Known rows, with every way that one mark hangs from another
gano[mipuse[fasuz]]: [ -8.4  24.7 -14.4 -21.5   3.8  12.8 -22.9 -34.7  11.9  13.9 -16.4  -2.9
 -20.1  14.2 -15.8 -10.8 -14.9  11.8  -5.1 -25.3  27.1 -19.8 -14.8   9.1
  21.3  -2.6]
bufas[nire[mipuse[fasuz[damul[mifid]]]]]: [ -1.8   9.0  -7.2 -18.6 -16.0  22.6 -29.5 -13.7  10.2   9.9 -41.3   9.2
 -24.9  19.9   9.6   6.8  -0.8  13.4  37.7  13.3  39.3 -16.7   2.8  19.4
  -4.2 -30.8]
damul[fasuz[bufas] gano[mipuse] nire]: [-27.1   6.9  21.5 -12.3 -10.7  28.9  -8.7  -8.0   2.6  24.0  -7.4   8.2
   3.4  -8.9  -0.4  -2.1  24.1  33.3  16.2   3.8  40.5  10.0  -8.8  17.1
  16.8  -8.5]
fasuz[bufas[nire]]: [ -3.1  17.8 -11.3 -14.0 -20.8  11.7 -31.3 -24.0   8.1  21.3 -25.6   3.0
  11.7  -6.6  32.7  -1.9 -35.5  -5.6  25.8  15.3  26.3  24.5  -6.3  10.7
  24.3 -17.7]
fasuz[bufas damul[gano mifid nire]]: [  5.2   9.3  15.8 -13.3 -31.9  13.9 -19.8  16.9   4.2  12.9 -25.2   1.6
  13.0   3.2  19.7   5.6   5.8  40.6  29.4  39.6  38.6  50.8  -3.7  23.4
  -5.2 -12.4]
mipuse[fasuz nire[bufas]]: [ -6.6  28.5  -6.7 -18.8 -13.9  11.7 -22.8 -12.2  20.3  25.5 -21.9  11.0
 -14.2  18.1   4.6  -2.5 -14.6  43.3   9.6 -16.0  21.5  -0.6 -17.0 -13.0
  12.7  -5.4]
gano[mipuse[fasuz[damul]]]: [ 17.5  20.2 -14.0 -24.6   4.4  21.0 -22.2 -23.0  29.0  10.2 -28.5  -8.4
  -0.8  21.9 -15.2 -11.5 -16.5  16.5  11.1 -23.4  34.7  -7.3  -7.1   2.7
   7.5   0.9]
gano[mipuse]: [ -4.4  23.7 -10.3 -21.7  -8.0  10.4 -28.2 -37.1  10.3  12.8 -15.9 -13.1
  -6.8  11.0  -9.3 -10.9 -38.8  -3.9  -0.3 -18.4  26.2  -6.9 -16.9   7.9
  26.8  -3.6]
damul[fasuz gano mifid[bufas[nire]]]: [-45.9  -3.4  25.9 -11.2 -37.9  12.7 -13.0 -14.2 -15.2  20.5 -18.8   9.2
 -49.8  -3.3   0.4   8.6  16.6  41.4  14.1  27.9  32.1  -3.5  -0.1  41.2
   9.2 -19.4]
bufas[nire]: [  0.0  21.1  -6.3 -15.1 -16.0  13.2 -28.3 -36.9   2.6  23.7 -18.4  -5.2
 -16.7   0.2  10.6   4.3 -37.0 -10.6  19.1  14.7  23.6  -3.3 -14.7   8.5
  34.6 -23.2]
mipuse[fasuz[damul[mifid]]]: [ 15.4  20.1  -7.3 -20.5 -17.1   8.5 -24.7  -7.0   8.2  10.5 -25.9  -3.5
 -11.4  30.6  -8.0  -0.6 -11.5  35.9  14.7  22.0  27.4   0.6  -5.7  10.5
  -8.0 -13.8]
gano[mipuse[fasuz[damul] nire]]: [  7.0  20.7 -14.5 -27.1   6.1  28.1 -16.1 -30.4  41.0  13.8 -26.4  -6.8
 -21.1  30.4 -10.7  -7.3  -4.9  45.4   4.6 -35.4  30.2   2.3 -13.4   0.1
   3.6   4.0]
nire[bufas]: [  3.4  28.2  -3.3 -16.0 -31.6   4.8 -36.5  -8.0   4.6  22.8 -19.0   0.3
  19.8   1.8   9.2  -6.5 -51.8  -3.6  17.4   6.4  23.1   4.2 -16.4 -10.3
  18.1 -13.3]
mipuse[fasuz]: [  1.4  29.1 -15.6 -16.5 -22.1   8.6 -26.6 -26.0   4.8  17.5  -9.6   0.3
 -15.4  21.3  -7.6  -6.7 -16.1   8.2   1.8   3.2  22.5  -9.4 -10.1  -0.2
  21.2  -9.2]
nire[bufas mipuse[fasuz[damul[mifid]]]]: [  0.0  15.4  -0.1 -20.6 -35.5  17.0 -38.7  12.9  14.1   6.0 -38.8  10.9
  12.5  20.2  10.2  -5.0 -18.0  21.6  35.2   4.5  38.6  -5.8  -0.7   2.0
 -18.1 -22.3]
nire[bufas mipuse[fasuz]]: [-14.2  25.6  -9.7 -17.1 -39.0  15.8 -39.3  -5.8  13.8  14.8 -24.2  17.0
   8.6  10.8   8.0 -10.2 -21.8  -5.9  23.0 -11.1  31.6 -15.6  -6.3 -10.3
   8.9 -19.7]
mifid[bufas[nire] mipuse[fasuz[damul]]]: [ 21.0   3.5   4.8 -25.8 -10.1  27.0 -21.2 -19.0  26.9  12.8 -30.6  -5.5
  -2.1   7.3  18.0  -4.3 -35.1   7.1  36.2   1.9  29.5   0.4   2.2  18.2
  23.4   1.0]
gano[mipuse[fasuz nire[bufas]]]: [-22.9  25.4  -5.6 -24.9   6.6  17.3 -19.3 -23.1  28.8  21.8 -27.4   8.5
 -16.3  14.5  -2.2  -7.3 -18.2  44.9   7.1 -44.6  27.2  -8.8 -21.8  -4.5
  13.2   0.1]
fasuz[bufas damul]: [ 30.7  21.7 -17.3 -19.0 -35.5  13.9 -35.4  -4.6  20.7   9.4 -26.1  -9.8
  46.0  12.3  21.6 -13.6 -37.6   5.9  19.0  18.9  28.3  45.9   0.2   0.0
   0.0  -2.6]
fasuz[bufas[nire[mipuse]] damul[mifid]]: [  2.2   4.3  -8.7 -17.7 -33.6  20.7 -39.4  -2.3  14.9   5.4 -43.6   1.7
  18.2   6.2  43.3  -1.1 -23.5   1.3  45.7  24.5  39.6  24.8   6.7  20.1
 -11.5 -27.4]
gano[mipuse[fasuz[damul[mifid]]]]: [  1.5  16.5  -5.7 -25.4   6.7  14.8 -22.5 -15.3  15.6   5.7 -30.3  -7.8
 -15.3  25.8 -16.2  -6.8 -14.0  36.7  11.1  -7.3  33.3 -10.2  -8.5  20.4
  -9.7  -4.1]
mifid[bufas mipuse[fasuz]]: [  4.6  17.8  -3.8 -25.0 -27.0  10.2 -25.8 -21.5   9.4   7.9 -10.9  -5.1
  -7.1  11.1   4.3 -17.9 -35.2   3.3   7.3  -1.2  20.9  -7.6  -5.1  15.7
  26.6  12.8]
damul[mifid[bufas]]: [-15.3   9.3  -7.3 -18.3 -47.0   3.7 -35.2 -18.5  -2.3   2.7 -17.2  -6.7
 -19.1  14.2   7.2  -3.1 -32.5  14.5  -2.0  21.4  16.8   1.8  -6.5  30.5
   7.0  -2.6]
fasuz[damul]: [ 34.2  24.9 -13.6 -19.0 -28.2  14.7 -32.6 -16.2  15.3  12.8 -19.0 -16.1
  10.7  17.4   1.7  -6.3 -39.9  -1.0  15.1  15.3  26.3  14.5  -5.6  -2.8
  11.1 -10.1]

Rows
[ 34.0  12.8  -8.5 -17.6 -33.1  36.9 -33.6 -11.7  16.9   9.0 -20.5  -7.8
  10.0  17.1   5.9   4.1  -8.8 -21.0  29.5  18.3  36.5 -13.4  -1.9  -6.7
  17.1 -21.6]	fasuz[damul[nire[mipuse]]]
[  5.2  16.9 -21.7 -27.0  -0.8  26.3 -19.1 -18.4  44.0  11.0 -34.4  -0.6
  11.3  25.8   8.2 -11.9  -1.6  52.8  10.8 -31.0  31.7  34.7  -5.5   2.6
  -8.0  12.1]	gano[mipuse[fasuz[bufas damul] nire]]
[-46.4  18.2  24.0 -18.8 -14.7  17.9 -10.7 -10.7   9.7  28.6 -13.8   6.0
 -24.7   2.2  -4.8  -4.4   4.9  58.3  11.9 -26.5  36.1   2.6 -19.8  -2.1
  12.7  -5.4]	damul[fasuz gano[mipuse[nire[bufas]]]]
[ 11.4  13.2 -13.1 -18.1 -23.7  31.3 -31.7 -20.9  23.1  12.5 -35.8   4.3
 -11.0  16.7  10.9   3.4  -2.9  -2.9  35.6   2.3  40.0 -14.4   4.7   3.6
  11.3 -27.9]	bufas[nire[mipuse[fasuz[damul]]]]
[-19.6  13.6 -11.4 -19.9  13.2  19.7 -21.0 -32.0  20.3  20.0 -32.4  10.8
   4.0  -2.2  14.3  -7.9 -10.1  17.4  19.2 -24.1  32.2   2.7  -7.7  17.9
  16.3  -8.9]	gano[mipuse[fasuz[bufas[nire]]]]
[ -1.6  18.4  -3.8 -27.1 -33.6  13.7 -24.8 -24.8  11.4   9.4 -10.1 -14.2
 -14.7  15.1  17.6 -14.3 -43.9  16.0   5.6  -5.3  15.3   9.3 -14.1   9.3
  33.1  14.4]	mifid[bufas mipuse[nire]]
[ 20.4  23.4 -24.1 -21.2 -23.4  21.9 -22.1  -9.0  38.1  15.6 -27.4   0.1
  17.6  28.7  17.9  -8.4  -3.1  49.7  14.3  -1.6  27.2  42.9  -2.9  -6.1
  -6.5   3.8]	mipuse[fasuz[bufas damul] nire]
[ 18.3  24.4  -8.6 -22.2 -16.8  20.1 -22.5  -3.7  34.2  22.5 -29.8   5.6
   5.3  26.7   6.5  -2.2 -17.1  50.7  20.4 -13.2  28.5  14.6 -12.6 -16.2
  -1.6  -5.9]	mipuse[fasuz[damul] nire[bufas]]
[ -4.6   9.1  23.0 -10.5 -12.6  21.2 -17.7   4.4 -12.2  27.1 -15.1  11.8
  -6.9   1.4  -4.6  13.5  -5.4  31.7  26.4  39.8  27.5 -30.3 -20.2   1.5
   9.9 -29.9]	damul[fasuz mifid nire[bufas]]
[-18.9  14.7  -1.4 -27.3 -19.4   5.4 -16.8 -18.5   6.4   5.0 -15.2  -1.4
 -41.5  28.1   3.7  -7.8 -20.2  49.5   4.2  -1.0  14.5  -5.8 -13.2  24.3
  15.0  10.9]	damul[mifid[bufas mipuse[fasuz nire]]]
[-10.4  21.3 -26.2 -16.7 -46.2  17.0 -39.1 -12.3  16.5   6.6 -21.4  11.8
  20.2  16.3  23.1 -16.8  -6.2  -1.4  14.7   0.2  29.9  10.7   5.1   1.3
   6.9 -10.0]	nire[mipuse[fasuz[bufas]]]
[ 38.3  16.8  -6.9 -17.2  -9.3  32.3 -17.9 -10.1  20.0  19.7 -15.3  -0.5
  -2.9  20.4  -9.8   7.3   5.0  15.6  18.5  14.2  31.2 -10.3  -6.1  -6.6
  14.0 -13.9]	mipuse[fasuz[damul[nire]]]
[-18.6   1.3 -12.0 -17.6 -52.3  26.1 -41.7 -30.7  13.4   9.4 -25.1   0.9
 -14.4   0.3  22.6  -1.6 -22.4 -26.6  22.4  -1.3  29.1 -11.8   3.5  18.1
  27.5 -17.1]	mifid[bufas[nire[mipuse]]]
[ -1.0   7.3   5.5 -22.4 -22.0  15.8 -27.1 -33.6   3.3  14.7 -20.4  -9.3
 -11.9  -7.8  23.3  -5.0 -55.6 -14.9  25.0   7.5  23.1  -4.5  -8.0  23.0
  43.5  -3.2]	mifid[bufas[nire] mipuse]
[-19.2  22.0 -20.7 -23.5  -2.8  18.3 -17.6 -27.6  31.2  13.6 -23.6   6.0
  -7.3  21.7   9.6 -12.7  -4.5  47.6  -1.1 -34.7  25.9  18.7 -12.6   8.1
   6.8   9.2]	gano[mipuse[fasuz[bufas] nire]]
[ -7.8  25.7 -23.9 -18.9 -21.8  13.6 -21.7 -20.4  22.1  17.3 -17.7   7.9
  -4.3  24.0  18.3 -12.7  -6.2  43.8   1.9  -7.2  20.4  27.2  -8.4  -3.4
   7.8   3.9]	mipuse[fasuz[bufas] nire]
[-17.8  -2.7  -6.9 -16.9 -40.1  29.6 -30.6  -8.8   7.1   3.0 -16.3  12.5
 -32.6  19.4   0.6   6.3  23.9  11.6   8.3  15.5  29.1 -34.8   1.6  25.8
  10.0 -12.1]	damul[mifid[bufas] nire[mipuse[fasuz]]]
[ 29.2  20.6 -19.4 -19.5 -27.6  15.2 -29.2  -1.6  24.7  12.1 -26.5   2.0
  33.2  19.3  15.3 -14.6 -18.1  22.7  18.4   7.9  29.2  32.0   2.2   0.1
  -6.2  -0.9]	mipuse[fasuz[bufas damul]]
[ -3.3   4.9  10.9 -22.4  -7.2  17.4 -15.6  -7.6  -3.5   8.1 -12.9   2.6
 -23.5  11.6   2.9   3.4  -8.4  23.5  16.9  22.6  20.4 -25.5 -10.6  27.8
  25.0   1.7]	damul[mifid[bufas mipuse[fasuz]] nire]
[-31.9  25.0   5.9 -18.5 -12.8   7.0 -16.6 -23.4   7.7  17.7 -13.4   3.0
 -28.6  10.0 -18.0  -8.0   2.3  29.9  -1.6 -32.0  36.6   0.3  -9.2  19.7
  19.8  -2.4]	damul[gano[mipuse[fasuz]]]
[ 13.3  12.5   5.4 -12.4 -25.9  23.9 -15.0   7.8  20.9  19.5 -19.4  11.8
  17.9   7.4   8.7   1.7  26.5  42.4  26.6  15.8  41.3  39.3   3.9  10.0
   1.4  -6.0]	mipuse[fasuz[bufas damul[gano nire]]]
[-36.4   5.6  27.2  -8.8 -45.2  25.1 -17.9  -2.5 -22.9  17.0  -6.3  10.9
 -39.3   9.4 -10.5  13.3  38.0  25.5  18.6  39.8  41.5 -23.2  -4.9  17.5
  14.1 -33.9]	damul[fasuz gano mifid nire[mipuse]]
[ 22.5  12.7 -11.4 -16.8 -18.1  20.8 -31.3 -13.7  26.2  18.1 -35.9  -3.8
  32.4  -0.8  36.1  -3.0 -34.3   3.2  38.7  21.5  32.2  39.3   0.7   5.8
   6.4 -16.5]	fasuz[bufas[nire] damul]
[ -3.7  -2.8  17.4 -15.5 -45.1  20.6 -20.6   5.5   5.9   9.6 -19.9  -3.4
 -17.5   9.4  -1.7   9.6   8.8  36.2  16.5  29.3  35.3  22.6   0.9  37.2
  -0.1  -5.1]	fasuz[damul[gano mifid[bufas] nire]]
[-20.3  22.1  -3.1 -23.8  -3.4  15.2 -25.5 -25.4  21.7  21.1 -25.4  -1.8
  -7.8   7.9   6.3  -6.8 -38.5  26.8   8.3 -36.7  23.9   4.3 -26.2  -7.4
  17.5  -1.0]	gano[mipuse[nire[bufas]]]
[-11.8  10.2  20.3 -17.7  -1.0   9.9 -15.2 -10.3 -20.3  18.8 -23.0   3.2
   6.3  -6.0  28.8  -2.9 -34.7  26.3  39.1  43.1  27.8   3.5 -11.6  19.0
  15.8 -22.9]	damul[fasuz[bufas[nire]] mifid[mipuse]]
[ 38.5  16.2   5.3 -16.5 -15.4  29.5 -28.2   3.3  21.2  24.2 -24.0   0.2
  28.9   1.4   8.5   6.8 -31.4   2.4  35.3  18.8  30.7   3.4 -14.6 -13.1
  13.3 -17.3]	fasuz[damul[nire[bufas]]]
[-21.0   1.0  20.3 -19.6 -15.8  15.9 -15.4 -23.2 -14.4  13.3 -18.6  -2.7
 -30.4  -3.6   8.6  -0.2 -30.9  17.9  27.0  35.2  23.0 -24.9  -8.4  29.3
  24.9 -13.0]	damul[fasuz mifid[bufas[nire] mipuse]]
[ -4.5  22.8   0.7 -22.8 -11.2  -3.2 -23.0  -4.4 -11.0   9.9 -21.5   1.4
  17.0  11.5  17.8 -14.7 -35.8  30.1  21.3  22.4  24.4  13.0 -10.1  19.7
   6.8  -0.4]	damul[mifid[mipuse[fasuz[bufas]]]]
[ 11.8  27.4  -8.4 -22.2 -16.4   5.9 -23.8  -8.6   3.7  12.7 -16.2  -0.5
  26.1   7.3  22.4 -19.9 -41.9  12.8  20.3   5.3  22.6  17.2  -7.1   7.3
  20.4   3.5]	mifid[mipuse[fasuz[bufas]]]
[ -4.9  21.0  -1.5 -16.8 -52.1  20.7 -29.3  -3.1  17.9   9.7 -21.9   3.9
  -8.5  22.4  -1.5  -7.1  14.2  15.9  21.3  -0.8  44.0  12.7   8.5   5.9
   1.0 -12.9]	nire[mipuse[fasuz[damul[gano]]]]
[ 24.8  12.3  -1.3 -17.5  -3.4  21.7 -17.7  -4.2   8.8  15.0 -23.6   0.9
 -14.9  25.7 -11.2  14.4   7.3  33.1  21.8  29.8  30.4 -13.0 -10.2  11.5
  -0.2 -17.7]	mipuse[fasuz[damul[mifid nire]]]
[  4.5   9.5 -12.8 -22.8  14.5  28.4 -20.9 -22.4  39.2  16.3 -41.1   5.7
  19.5   4.3  17.9  -6.5 -13.4  22.9  32.3 -18.1  39.5  18.1  -0.1  14.5
   1.4  -7.7]	gano[mipuse[fasuz[bufas[nire] damul]]]
[-18.2   4.2   0.2 -16.6 -40.2  10.3 -26.2 -13.3  -8.1   8.8  -8.3  -0.6
 -25.6  13.2  -4.1  -4.3  -8.5  28.3  -1.4  28.7  18.1 -14.5  -4.0  20.2
   2.5  -6.8]	damul[fasuz mifid[bufas]]
[-42.7   8.2  23.8  -8.4 -26.7   6.7 -13.9  -3.9 -20.5  25.4 -20.9  14.1
 -16.0  -8.7  19.1   4.5  11.2  49.0  27.1  36.9  35.8  23.7  -2.8  26.9
   3.4 -26.9]	damul[fasuz[bufas[nire]] gano mifid]
[  3.7  11.2   1.1 -11.0 -33.8  36.9 -25.4 -20.6  -6.4  18.2  -4.0   2.2
 -14.6  11.0  -6.0   6.0  16.7 -13.1  18.2  25.5  33.1 -40.4  -5.3  -7.8
  26.5 -28.9]	damul[fasuz nire[mipuse]]
[-17.5   4.8  12.0 -23.2 -16.6   7.4 -25.9 -22.8  -9.5  10.7 -25.6  -8.5
 -20.6  -4.3  22.6  -0.4 -52.3   5.4  25.6  20.5  21.7  -8.3 -10.5  36.9
  30.6  -7.1]	damul[mifid[bufas[nire] mipuse]]
[ 12.7   9.4 -15.7 -17.4 -34.4  29.3 -41.6 -10.6  27.9   9.6 -39.7   1.0
  31.9   2.8  43.7  -6.3 -31.7 -16.4  44.6  15.5  39.2  28.7   8.3   6.5
   3.2 -23.1]	fasuz[bufas[nire[mipuse]] damul]
[-19.2  15.7  14.3 -21.7 -16.4   5.3 -20.2  -8.2   4.1   8.8 -28.8 -11.8
 -13.3  14.2  -6.0  -4.1 -14.6  37.4  13.6  -3.6  41.1  20.8  -8.7  33.4
  -5.0  -7.2]	fasuz[damul[gano[mipuse] mifid]]
[-27.0   7.1  24.7  -7.3 -32.8  11.3  -9.2   6.0 -18.7  23.0  -7.5  12.1
  -6.0  -1.1   8.8   6.3  31.1  51.1  19.8  48.8  34.2  17.6  -7.2  21.3
   2.8 -20.3]	damul[fasuz[bufas] gano mifid nire]
[-11.6  13.2 -14.1 -14.7 -39.2  21.0 -41.9 -23.1  12.1  12.1 -30.6   6.1
  15.4  -3.0  42.0  -8.6 -24.8 -22.0  32.1   7.8  33.1  16.2   3.0  10.5
  19.0 -23.1]	fasuz[bufas[nire[mipuse]]]
[ 19.1  25.1 -18.5 -22.3 -15.6  19.8 -19.7 -21.3  31.0  17.4 -22.5  -6.5
 -14.1  37.2  -0.9  -2.7  -5.0  42.8   6.5  -6.5  25.1   8.4  -8.5  -8.7
   4.3  -3.1]	mipuse[fasuz[damul] nire]
[-13.3  16.1 -11.8 -14.9 -24.9  21.4 -32.5 -32.1  10.4  17.5 -24.1   9.9
 -25.1  11.3   7.4   3.8  -4.7  -9.9  24.4  -2.0  34.0 -28.1  -2.1   4.3
  25.2 -29.6]	bufas[nire[mipuse[fasuz]]]
[-20.4   8.5   4.9 -11.6 -13.1  13.6 -21.0 -16.2  -9.3  20.6 -25.2   9.1
  -3.5  -0.5  20.5   3.8  -8.8  29.1  25.8  42.4  27.0   5.2  -6.2  18.7
   4.0 -29.4]	damul[fasuz[bufas[nire]] mifid]
[ 18.6  11.6   9.9 -23.2  -4.0   8.1 -25.1  -3.2   2.6  11.2 -38.9  -7.9
  27.8  -3.4  37.8  -3.0 -58.0  12.5  51.1  35.4  32.6  33.6  -7.4  22.7
   5.3 -15.3]	fasuz[bufas[nire] damul[mifid[mipuse]]]
[ 31.6  12.5   3.7 -17.0 -12.9  19.8 -23.0  -3.7   5.1  15.4 -20.2 -10.5
  -7.8  18.5  -1.6  14.2 -14.4  15.0  22.2  40.1  28.8  -2.4 -12.4  12.0
   4.1 -19.2]	fasuz[damul[mifid nire]]
[ 21.2  16.1  13.4 -13.5 -31.4  23.4 -18.7  -4.0  10.7  21.0 -14.6  -7.1
  -4.7   7.4  -1.8   9.6   1.5  12.2  23.0  24.9  39.2  21.0  -5.0  10.1
  19.1 -15.4]	fasuz[damul[gano nire]]
[ -2.4  12.2  12.9 -11.3 -11.4  21.7 -15.0 -14.3 -17.7  21.9  -5.5   1.0
 -30.6  13.9 -11.7  12.8   9.6  25.6  10.2  46.8  24.3 -32.7 -16.2   7.2
  18.4 -27.7]	damul[fasuz mifid nire]
[-15.9  20.8  15.8 -23.2 -14.9  15.6 -19.4  -8.0  33.1  20.9 -33.2  -2.5
  -0.6   7.1   2.1  -4.6 -19.9  51.3  20.0 -37.3  40.3  37.0 -14.8   0.2
   1.6   0.6]	fasuz[damul[gano[mipuse[nire[bufas]]]]]
[ 11.2   7.9   3.1 -30.8 -26.6  11.8 -22.7  -9.6  13.3   1.4 -26.5 -19.7
 -16.1  24.7  19.4  -9.2 -42.9  41.9  18.8  14.3  20.6  19.0 -10.6  20.7
   1.6  11.1]	fasuz[damul[mifid[bufas mipuse[nire]]]]
[ -9.5  10.2   3.8 -13.6 -50.6  21.3 -34.2   0.3  16.6  12.9 -37.4   5.8
  21.9  -2.8  39.0  -3.2  -5.1   2.7  46.3   9.6  49.2  48.4  12.3  16.0
   3.0 -23.2]	fasuz[bufas[nire[mipuse]] damul[gano]]
[ 29.2  11.1   0.9 -16.6 -35.7  39.2 -38.6   7.2  26.1  14.9 -28.7   2.4
  29.8   3.7  17.7   3.2 -20.6 -15.0  42.1  13.1  39.0  -7.5  -4.4 -11.2
   8.8 -24.9]	fasuz[damul[nire[bufas mipuse]]]
